Each row was made from one walk, in order. Every step used is in the known rows, and no mark comes twice. Write each row's walk.
(in the rows, 128 means zero)
Known rows
pugus nifi radi: [120 127  91 122 152 152 123 161 161 178 137 133 132 149 107 150 187 113
 133 120 129 123 190 104 114  75 141 117 126 123  99 167  93 100 165 122]
leted nifi dusev fufona: [ 65 174 129 165 152 138 142 144 123  87 129 137 145  92  87  68  99 159
 122 146 116  57 121  99  88 143  65 141 114 115 109  85 125 151 105 133]
leted nifi: [100 146 123 108 129 139 143 131 132 129 158 109 130 122 113  85 132 154
 127 142 125  77 144 108  72  94  99 120 108 132 113 117  78 177 142 112]
fufona mupu nifi: [137 148 173 119  81 156 132 108 138 167 133 129 121 129 145 132 125 105
 141 131  70 122 163 121  90 109 130  95 149 136 172 119 110 164 141 144]
divo zivul mupu nifi: [ 91 103 104 114  89  96 114  81 142 127 134 105  97 153 144 131 133 126
 177 134 112 150 116 111 123 125 137 154 144 141 130 156 108  75 122 139]
mupu zivul radi: [162  82 137 119 150 131 126 121 134 159 152  84 140 123 149 157 112 122
 113 152 177 139 111 131 120  60 137 135 133 134 135 134 124 144 117 107]
leted nifi radi zivul lafa: [147 106  68 129 136 125 137 177 124 129 160  64 102 167 138 138 150 144
 129  69 180 147 146 168 138 155 116  86 104 161  80 152 160 160 147 126]
pugus fufona mupu zivul dusev: [180 156 224 139 139  90 167 100 165 105 104 145 130 101 153 165  93 115
 152 122 151 183 106 158 137  71 152  92 135  99 122 140 128 140 155 126]
mupu zivul pugus fufona lafa nifi leted: [205 151 138 104 129 116 159  94 121  61 105 195  83  96 183 200 123 162
 139 157 170 129  74 172 127 136 124 114  86 108 151 102 120 123 157 121]
leted nifi dusev fufona radi: [ 76 178 169 161 144 150 141 179 108 116 137 141 139 116  88  91 146 149
 103 131 120  68 150 129  67 117 103 163 112 116  89  63 149 158 112 122]
radi zivul lafa nifi dusev fufona: [155 150 123 184 176 101 142 138  80 100 128 103 131  99 120  69  78 100
 131 121 162 156  92 119 177 204  74 107 114 130 131 119 212 129 114 142]
mupu fufona: [115 131 133 110 143 160 123  91 140 126 141 136 138 121  77 105  92 105
 140 153  72  81 135 154  79  88  86 113 141 127 153 135  61 152  89 129]
radi zivul: [137 117 106 113 190 146 124 102 159 167 136 100 141 170 133 125  95 122
 129 105 146 139 115 154 131 118 115  90 130 148 114 147 127 179 136 110]
dusev fufona lafa nifi radi zivul: [171 176 100 136 148 172 112 162  88 109 129 124 107 148  99 149 148  86
 103 136 143  96 157 205 145 190 113  73 133 127 168 100 192 134 109 159]
mupu nifi divo: [130  85  99  79  93 144 128  99 173 153 136 126 140 121 154 102  92 103
 126 134  82 128 175  89 122 155 106 137 141 135 184 116 115 142 143 130]
fufona mupu nifi divo zivul: [123  94 105  83  77 113 146 110 168 154 123 142 143 150 189 124 114 111
 112 117  58 161 172  96 125 177 169 146 159 142 179 126 160  87 140 131]
leted nifi lafa: [ 79 139 126 125  89 149 127 149 143  90 127 145 142 122 119 113 131 162
 108 116 135  86 141 116  87 127 111 110 104 127 117 107 123 186 143 137]
mupu nifi lafa zivul dusev fufona: [131 149 145 144  74 107 100 106  64  29  92 108 119 107 103 145  56 122
 143 158 171 127 125  94 152 149  82 177 143  87 159  78 143 169 116 169]
leted nifi lafa zivul mupu fufona: [101 126 135 166  52 134  96 121  73  27 129 122  96 150  75 133 132  94
  85 144 127  89 101 152 124 163 111 157 132 129 108  86  63 127 111 178]
dusev fufona divo zivul mupu nifi radi: [ 84  90  76 120  82 121  91 129 126 125 131 131  97 130 130 136 167 127
 136 127  87 101 171 153 130 185 145 185 146 148 169 118 155  16  58 152]
zivul dusev: [108 134 182 147 144  97 138 136 154 154 112 115 154  81 114 136  93 147
 168 119 133 149 129 100 123  72 129 113 143 128 120 155 140 188 129 110]
nifi dusev: [ 77 126 166 162 163 124 122 133 176 164  91 144 180  99 125 134  92 128
 139 109  97 127 115 104 125 120 128 126 149 135 123 138 162 172 128 135]
divo nifi: [114 141 118 119 154 134 140 133 130 162 144 121 163 117 115  78 137 137
 151 147 109 137 174  87  93  88 136 119 116 102 149 149  98 121 143  90]
zivul mupu fufona: [ 95 119 159 152 120 152 105 100 143 127 145 138 104 118  76 119 126  85
 154 135  76 103 111 160 105 106 108  98 149 149 127 140  66 102  81 146]
lafa nifi leted: [131 128 147 140 152 129 123 136 122 142 142 166 106  93 129 153 130 116
 138 135 113  92 163 107  85 122 106 109 108 152 150 124  93 148 137 126]
radi zivul lafa nifi: [192 123 112 126 151 101 141 121  91 142 160  72 119 129 149  88 111  99
 134 114 168 174 115 124 163 152 108  85 107 148 135 151 163 161 152 122]
zivul pugus nifi: [136 135  88 105 164 135 161 113 138 179 141 133 130 127 133 109 152 185
 142 145 148 145  98  55 128  64 128 140 123 116  88 157  86 113 160  73]
leted nifi divo zivul lafa: [ 94  85  61  78  99  70 150 155 147 103 151 103 144 121 185  66 122 168
 122 110 136 156 142  75 133 179 139 153  96 145 114 140 166 100 147  92]
fufona pugus nifi: [116 142 145 113 150 126 162 145 145 231 141 139 135 144 141 114 163 169
 126 115 138 133 154  63 105  55 131 142 115  93  87 141  67 129 147  84]
mupu zivul dusev fufona lafa: [144 193 190 129 100  99 136 120 122  65 112 125 139  69 134 158  57 134
 154 156 160 133 111 171 125 110  99 116 119  86 170  87 171 184 118 125]
dusev zivul pugus fufona mupu: [166 140 146 124 177 159 126 128 142 129  91 169 133 137 161 143 132 156
 145 144 139 145  65 120 143  89 149  98 144 117  83 129 132 104 122 100]
fufona mupu nifi lafa zivul: [144 137 168 128  37 150  94 113  95 105  91 129 132 153 159 178 112  83
  92 128 110 143 146 121 138 159 148 135 156 123 174  84 139 174 154 183]
nifi radi zivul pugus: [163  74  51 129 204 171 129 140 156 198 110 103 118 167 132 194 126 167
 129  82 164 162  96 156 162 131 145  93 163 161  83 153 153 146 111 102]
pugus zivul mupu fufona divo: [113 116 130 113 125 128 112 107 179 129 166 151 122 128 121 113 128 125
 117 120  69  92 103 184 123 121 149 160 133 158 132 141  85  75 106 151]

Which walk is each row?
[ 68 207 155 164 127 131 131 164 119 102 103 170 186  84 106  84 125 142
 143 150  93 117 150 123 115 168 128 117 119  75 167 104 201 120 118 123]	divo nifi dusev fufona lafa
[ 90 154 132 148 129 141 128  97 129 101 114 135 140  99 102  93  71 126
 161 150  94  87 131 100 102 144  58 147 141 111 163  95 138 143 102 156]	mupu nifi dusev fufona
[ 89 102 146 155  95 115 132 149 130 128 167 195 113  95 109 121 170 130
 135 113  47 107 174 166  90 166 151 150  98 148 161 134  79  48  89 119]	zivul mupu fufona divo nifi leted
[133 186 135 138 119 179  98 173  90 113 117 153 113  93  91 140 158  90
 117 166 106  67 184 162 113 160 119  85 137 115 187  91 173 123  99 161]	dusev fufona lafa nifi radi
[139 108  60 122 167 155 145 153 149 197 127 134 117 136 119 165 183 173
 136 123 143 145 135  78 136  76 150 129 143 126  78 168 101  90 151  90]	zivul pugus nifi radi
[152 104 101 112 169 141 112  97  93 156 103  91 132 133 144 148  92 158
 116 166 161 142  69  78 157 102 136 161 155 132 112 113  96 158 120  95]	lafa zivul pugus
[127 105 117 138 120 119 103 158  90 123 136 111 146 170 122 149 180 114
  69 152 205 142 128  69 170  96 169 174 124 118  93 147 141 106 170 127]	pugus nifi lafa zivul radi
[133 101  78 167 124 158 131 145 120 107 172  94  68 186  56 150 164 101
 113  93 121  97 129 216 116 159 103  98 140 162  79 137  73 100  98 162]	leted nifi radi zivul mupu fufona
[139 109  59 126 157 153 140 160 136 142 154  80 113 187 108 147 150 141
 103  90 157 104 157 171 114 138 115 102 126 151  87 134 113 168 141 129]	leted nifi radi zivul
[104 123 153  79 163 136 128  98 180 146 116 172 163 110 146  79 133 138
 123 128  99  92 134 151 122 111 150 135 103 126 148 145 128 117 123 111]	pugus fufona divo
[163 172 102  93  90 127 149  91  62  97 127 125 133 151 112 132 140 138
 101 192 129 122  80 122 147 111 126 181 130  89 130 120  75 125 150 113]	mupu fufona lafa zivul pugus nifi
[124 108 126  80 175 138 148  94 169 159 109 176 148  98 160  95 130 198
 125 136 118 115  81 126 139 111 157 148 117 127 128 143 134 107 109  85]	zivul pugus fufona divo
[ 87 104 148 102 119  42 148 134 150 156 107 122 189  87 156 119 101 185
 130 113 108 159 131 112 140 112 181 194 129 129 148 164 188 139 108  88]	fufona divo zivul dusev
[129 114 100  90 104 125 141 112  96  65  93 158 140 130 161 106 138 205
  57 146 171 100  69 117 164 168 156 203  95 111 109  91 129 128 136 119]	leted nifi lafa zivul pugus fufona divo
[140  86 110 158  83 128  98 157  63 141 138 114 132 135  88 133 184  74
  82 147  75 128 184 156 151 171 186 202 151 122 167 125  83  35  88 148]	lafa zivul mupu fufona divo nifi radi
[118 106 127 156 171 138 104 110 165 169 142 100 103 166 128 140 130 102
 144  92 151 161  93 162 160 134 140  77 140 170  91 153 133 127 124 130]	radi zivul mupu
[112 114 141 127 117 146  75 125 119 105  81 127 157 142 134 166  98 104
  98 132 151 132 122 113 149 134 139 140 139 124 135 105 138 179 139 150]	nifi lafa zivul
[110 141 157 153  73  81 130 155  81  56 100  96 143 114 112 151  97 157
 102 129 185 134 120  93 147 126 129 170 123 111 103 101 138 207 157 143]	leted nifi lafa zivul dusev
[143 106 111 135 115 132 117  79 144 143 156  79  82 178 131 135 119  98
 157 105 143 157 105 154 151 144 109 105 139 158 122 145 108 131 141 151]	radi zivul mupu nifi
[137  86  73  86 141  96 143 122 135 147 126 130 155 119 153  87 111 107
  94 150  96 143 158  68 141 168 151 160 140 131 169 137 148  77 133 112]	lafa nifi divo zivul
[202 159 216 174 111  79 168 122 117  96 102 148 140  76 182 128 104  73
 130 124 136 198  94 132 168 152 144 100 114 105 147 127 185 112 171 166]	pugus fufona mupu zivul lafa nifi dusev
[161 128 155 101 192 128 126 125 153 135 141 114 113 189 155 121 162 113
 151  73 196 185 114 198 145 108 147  87  91 137  68 157 184 134 157 107]	pugus fufona radi zivul lafa
[150 152 154 193 183 146 127 181 134 151 112 126 108 135  98 185 119 117
 133  76 141 158 147 182 153 148 145  57 174 141 105 125 200 132  93 138]	nifi radi zivul dusev fufona mupu
[187 131 136 129 110  99 108 158  67 114 135  82 142  98 150  96 108  89
 150 161 157 151 128  76 143 112  97 127 107 124 141 131 148 152 144 123]	dusev zivul lafa nifi
[143 121  79 118 120 135 123 155 128 112 100 148 159 143 145 153 138 178
 122 135 184 159  88  58 151  98 121 158 115  97  79 132 137 130 163  94]	dusev zivul pugus nifi lafa
[143 121 121  74 129  50 148 106 108 103 131 140 150  98 181  46 148 138
 131 140 130 148 125 113 156 155 163 167  84 122 162 171 179  56 130 111]	pugus fufona divo zivul lafa nifi
[ 90 100 153 154  90 130  96 112 161 126 146 156  57 121 141 184 143 117
 188 106 109 115 144 133  96 136 110 108 122 174 128 130  83 113 132 152]	zivul mupu nifi leted
[180 127 115 118 148 170 137 108 162 132 124 134  89 205 135 175 158  87
 135  84 124 144 155 210 137 146 146  66 151 137 124 153 136 105 152 172]	pugus fufona mupu nifi radi zivul
[106 140 156 150 117 127 154 131 127 194 158 152  91 145  91 116 177 134
 136 116 103 126 128 104 107  78 118 142 133 106  81 144  29  66 103 119]	zivul mupu fufona pugus nifi
[ 85 159 191 145  68 151  99 116 143 113 130 160 114 116  95 146 142  88
 152 136  65 103 111 203 113 135 133  80 144 140 151 132 125 127  97 160]	zivul mupu fufona lafa
